Every row comes from one small tree of marks. The marks that hang from a mark follow it in brackets, in the order of their numbers. Every link used is in the known rows. Which tree was each row made from?
Known rows
J_824[J_294[J_76[J_882] J_867]]: [  1 -24  11  14 -13 -21 -39  -9  -3  15   7  25  23 -12 -11 -30  11  -3
  -7  37  -4   8  -2  21]
J_947[J_824[J_294[J_464 J_799 J_867]]]: [ -9 -14   1  -6  -2  11 -47  11  -9  38   1   1  21   4  -5 -12  19  12
  21   5  17  24 -11 -11]
J_824[J_294[J_46 J_464]]: [  0 -12   1   9   3   5 -28  -2  -3  16   0  -3  -1  -5  -3 -13   6  -6
  11   4   2   1  -1  -5]
J_464[J_445]: [  3   8  -3   1   1  -5   3  -9   5  -1   7   4  -1   6 -11  -3   5   1
   6  15  -4   7  -4   4]
J_76[J_294[J_799[J_962]] J_882]: [-15  14  -8   9   5   5 -20   0  -9  -9 -12  21  12   4 -25  -3   0  22
  -6  -6  -6  22 -13 -12]
J_294[J_46 J_464]: [  3   0  -7  -5  -3   6 -10  -2   1   6   1  -6   2  -4  -5  -1   1  -1
   7   7   6   6  -5  -4]
J_46[J_294[J_464 J_867]]: [  4 -13  -4 -15  -9  14 -20  -7   4  15  -6  -7  18  -7  -6 -10  17  14
   6  13   4  34  -7  13]
J_464[J_294[J_76 J_867] J_445]: [  7 -15   8 -19  -9 -23   1 -19   6   3  -5  13  25  -3 -13 -11   9  -5
   3  41  -3  17 -15  19]
J_867[J_294[J_76]]: [ -3 -20  -8   8   2 -10   6  -6   0   6  -7  12   4  -8   7   5   7 -22
  18  32   7  -5 -13  10]
J_464[J_294[J_46 J_172 J_799 J_867]]: [ -1   7  -3 -33  -9  14 -20 -15  -3   6  -9  -9  27  -5 -16  -4   3  15
   3  30   3  25 -25  -9]
J_824[J_294[J_172]]: [ -4  -8  13   9  18  11 -18   6 -14  14  -3  -9  -2  -2   7 -13  15  -1
  14   2  -1   6  -3 -11]
J_76[J_294[J_464 J_799 J_867]]: [ -6   5 -13  -9  -5  28 -16  -4 -10   8  -1   2  16   6  -9 -11  11  24
  13  15  12  36 -20  -2]
J_464[J_294[J_46 J_799] J_445]: [ -2  18 -12 -19 -15   5 -10 -22   9  -5  -3   5  13   4 -31   2  -6   8
  -2  23  -9  12 -20  -7]
J_294[J_46]: [  5   3  -6   4  -7  -5  -6  -8   4   0   2   0  -2 -10  -8  -1  -7  -1
  -8  12  -2  -7   0   0]
J_464[J_294[J_76[J_882] J_172]]: [ -7  -5  18 -10   6  -5 -10   2 -10  -2 -10   7  24  -6 -11  -9   6  -4
  -7  15  -1  18 -17  -6]
J_799[J_962]: [  0  -6   4  -7  13 -14   0   6   0   0 -17   4   3  -2   0   8   5   0
  10 -12  -4   2   2  -3]
J_824[J_294]: [ -2 -12   8  14   5  -1 -19   0  -4  11   0   3  -3  -1   2 -12   5  -5
   3  -3  -4  -4   3  -1]
J_76[J_294[J_464 J_867] J_882]: [ -4  -1  -1  10  -1   3 -20  -1  -8   6  10  11  17   5 -17 -24   8  19
  -7  11  13  33 -11   1]
J_46[J_294[J_76 J_867]]: [  7 -22  -1  -6 -17  -3 -15 -16   5   9 -10   8  19 -21  -6 -12  13   4
  -6  38  -5  17  -5  27]
J_294[J_46 J_172 J_799]: [ -3  17 -13 -12  -3  26 -15  -5  -7   1  -3  -8   5  -6 -10   3   2  12
   8  24  -1  12 -16 -13]
J_76[J_294 J_882]: [ -8   9   1  27   2   0 -10  -3  -9  -7   7  16   2   2 -18 -16  -6  13
 -22  -1   2  11  -4  -6]
J_294[J_76[J_882] J_464[J_445]]: [ -2  -1  -1   1  -5  -6 -14  -2   1   1   9  18  16   2 -20 -12  14  -3
   9  32   0  23 -12  11]
J_947[J_824[J_294[J_46 J_76 J_464]]]: [ -3 -28   9  17   5 -11 -33  11 -10  31  -4   6   4 -16   1 -10  10 -14
   9  13  13  -4  -3  -7]
J_46[J_294]: [  0  -3  -3   1  -5  11 -10  -8   5   2  -9  -3   3  -9  -7  -2   4   8
 -10   1  -6  11   0   5]
J_46[J_294[J_76 J_464[J_445] J_799]]: [ -4   1 -17 -17 -14  30 -19 -13   4   5 -10   6  18  -6 -20   0  21  10
  20  38  -9  35 -22  13]
J_824[J_294[J_46 J_76 J_867]]: [ 10 -28   4  10 -14 -19 -29 -18   0  17   0  14  11 -23  -4 -23   7  -9
   0  47  -4  -5  -1  20]
J_947[J_824[J_294[J_172 J_464 J_867]]]: [ -5 -22  18   0  22   4 -36  20 -18  41   0 -14  14   1   9 -17  28   6
  25   2  25  26  -7 -17]
J_464[J_294[J_46]]: [  1  -1   4  -9  -5 -10  -3 -11   5  -3  -8  -2   7  -6 -12   0 -12  -3
 -14   1  -2  -2  -6  -7]

Write each row's tree
[ -2   7  12 -17  16   2   6  -4  -4   0  -6 -10   9  10 -10  -1  10   3
   9   7  -1  21 -17 -13]	J_464[J_294[J_172] J_445]
[ -6  13 -19 -17 -10  36 -21 -12   6   6  -4  -3  13   4 -24   1  18  20
  16  17  -6  39 -19   2]	J_46[J_294[J_464[J_445] J_799]]
[-12 -18 -17 -19   9   6  -9   4  -4  11 -27  13  18  -3   2  18  20 -13
  49  22   7  18 -27   0]	J_867[J_294[J_76 J_464 J_799[J_962]]]
[ -2 -26   8   6   5   4 -20   6 -10  17  -7   6   8  -8   9 -12  17 -14
  21  13   1   6  -5   6]	J_824[J_294[J_76 J_464]]
[ -6   6 -15 -25   2  22 -22  -6   6   5 -22   0  16   2 -23   9  22  19
  27   5 -10  41 -18  -1]	J_46[J_294[J_464[J_445] J_799[J_962]]]
[-14  -6 -19 -20  13  12 -11   6  -2  12 -21   3  14   7  -1  19  17  -3
  46   1  10  22 -24 -10]	J_867[J_294[J_464 J_799[J_962]]]
[ -2   8  -7 -24  -4  24 -17  -3  -8   8  -1  -7  19   1  -4  -4  14  19
  17  29   5  28 -17  -2]	J_294[J_172 J_799 J_867]
[ -5   9  -7  22   0   6 -19  -4  -7  -1   7   9   3  -2 -23 -17  -5  13
 -15   5   8  16 -10 -10]	J_76[J_294[J_46 J_464] J_882]
[ -4 -10  13  20  19  -4 -30  11 -14  29  -1  -9  -5 -10   0 -10   8  -1
   2   2  11  -5   0 -25]	J_947[J_824[J_294[J_46 J_172]]]
[-12  11 -14   0   3  36  -9   2 -12   0  -5   0   4   7  -8  -2   5  18
  12  -2   7  26 -19 -14]	J_76[J_294[J_464 J_799]]
[  2  10 -10  15   7   8  -1 -12  -3   0   5   2  -8   2 -19 -10   3   9
   5  18   5  17 -12  -7]	J_76[J_294[J_46 J_464[J_445]]]
[ -6   6  -5   2   2  26 -34  -6 -11  13  -3  -6   3  -7  -8  -9   7   8
  12  21  -5   7 -13 -14]	J_824[J_294[J_46 J_172 J_799]]
[  0  -4  -3 -30 -20  -4 -10 -21   5   2  -6  15  32   0 -22  -7  10   5
   9  48  -6  25 -24  15]	J_464[J_294[J_76 J_799 J_867] J_445]
[  6  -2  -7  15  -6  -6  -7 -17  -2   2   4   6   1 -10 -12 -17  -5  13
 -15  26   6   7  -5   5]	J_76[J_294[J_46 J_867]]
[-10   6 -23 -13   8  33 -15  -3  -7  14  -5 -12   8   1  -4  10  14  -1
  39  29  16  22 -31 -18]	J_867[J_294[J_46 J_172 J_464 J_799]]
[ 11 -12   1  -8  -5  -6 -10 -10  -5   9  -3  -1  15 -21   0 -11  10  -2
   7  54   4   9 -11  12]	J_294[J_46 J_76 J_172 J_867]
[ -6  16 -16 -19  -5  26 -11  -4   2   3   4   0   9  14 -16   3  13  11
  26  16   1  27 -19  -3]	J_294[J_464[J_445] J_799]
[ -4 -16   7  16  10  -5 -35  12  -8  31   1  -4  -1  -5  -2  -9   7  -5
   7  -7  15  -2   1 -19]	J_947[J_824[J_294[J_46 J_464]]]
[ -7  -4   0 -24 -26  -6 -27 -14   1   0  -5  23  43  -4 -25 -14   2   9
 -11  35  -4  25 -22  12]	J_464[J_294[J_76[J_882] J_799 J_867]]
[ -1  12 -11 -32   1  29 -19  -4  -6  13   5  -9  22  12 -13  -6  28  20
  37  38   9  47 -26  -1]	J_294[J_172 J_464[J_445] J_799 J_867]
[ -5  10  -8 -20 -16   9 -13 -15   4  -4 -10   0  15  -2 -20   4 -11   7
  -8   8  -5   6 -16 -10]	J_464[J_294[J_46 J_799]]
[ -2   2 -14 -28 -14  22 -22  -3  -1  12   1  -2  24   6  -7  -4  13  15
  21  19   9  31 -17   4]	J_294[J_464 J_799 J_867]
[-11  11   2 -29   5  26  -6   1 -10  -1 -14 -10  18   6  -7   5   5  11
  10   0  -1  23 -23 -20]	J_464[J_294[J_172 J_799]]
[ -2 -14   8  25   5 -16 -31   4  -5  25   1   2  -5 -10  -5 -10  -1  -4
  -8  -2   8 -14   6 -15]	J_947[J_824[J_294[J_46]]]
[  6  -4 -16 -14 -29   1 -21 -20   3   5  -1  14  21 -18 -14  -6   1   5
   3  57  -3   7 -14  19]	J_294[J_46 J_76 J_799 J_867]
[  7  -8   4 -17 -13 -17  -9 -18   7   5  -4  -1  18  -7 -14  -9  -7   1
 -12  18   2   7  -8   4]	J_464[J_294[J_46 J_867]]
[ -9  -2  -4  15  -5   3 -41   1  -6  24   1   6   2  -8 -13  -5  -1   6
  -2   5   5  -6  -4 -18]	J_947[J_824[J_294[J_46 J_799]]]
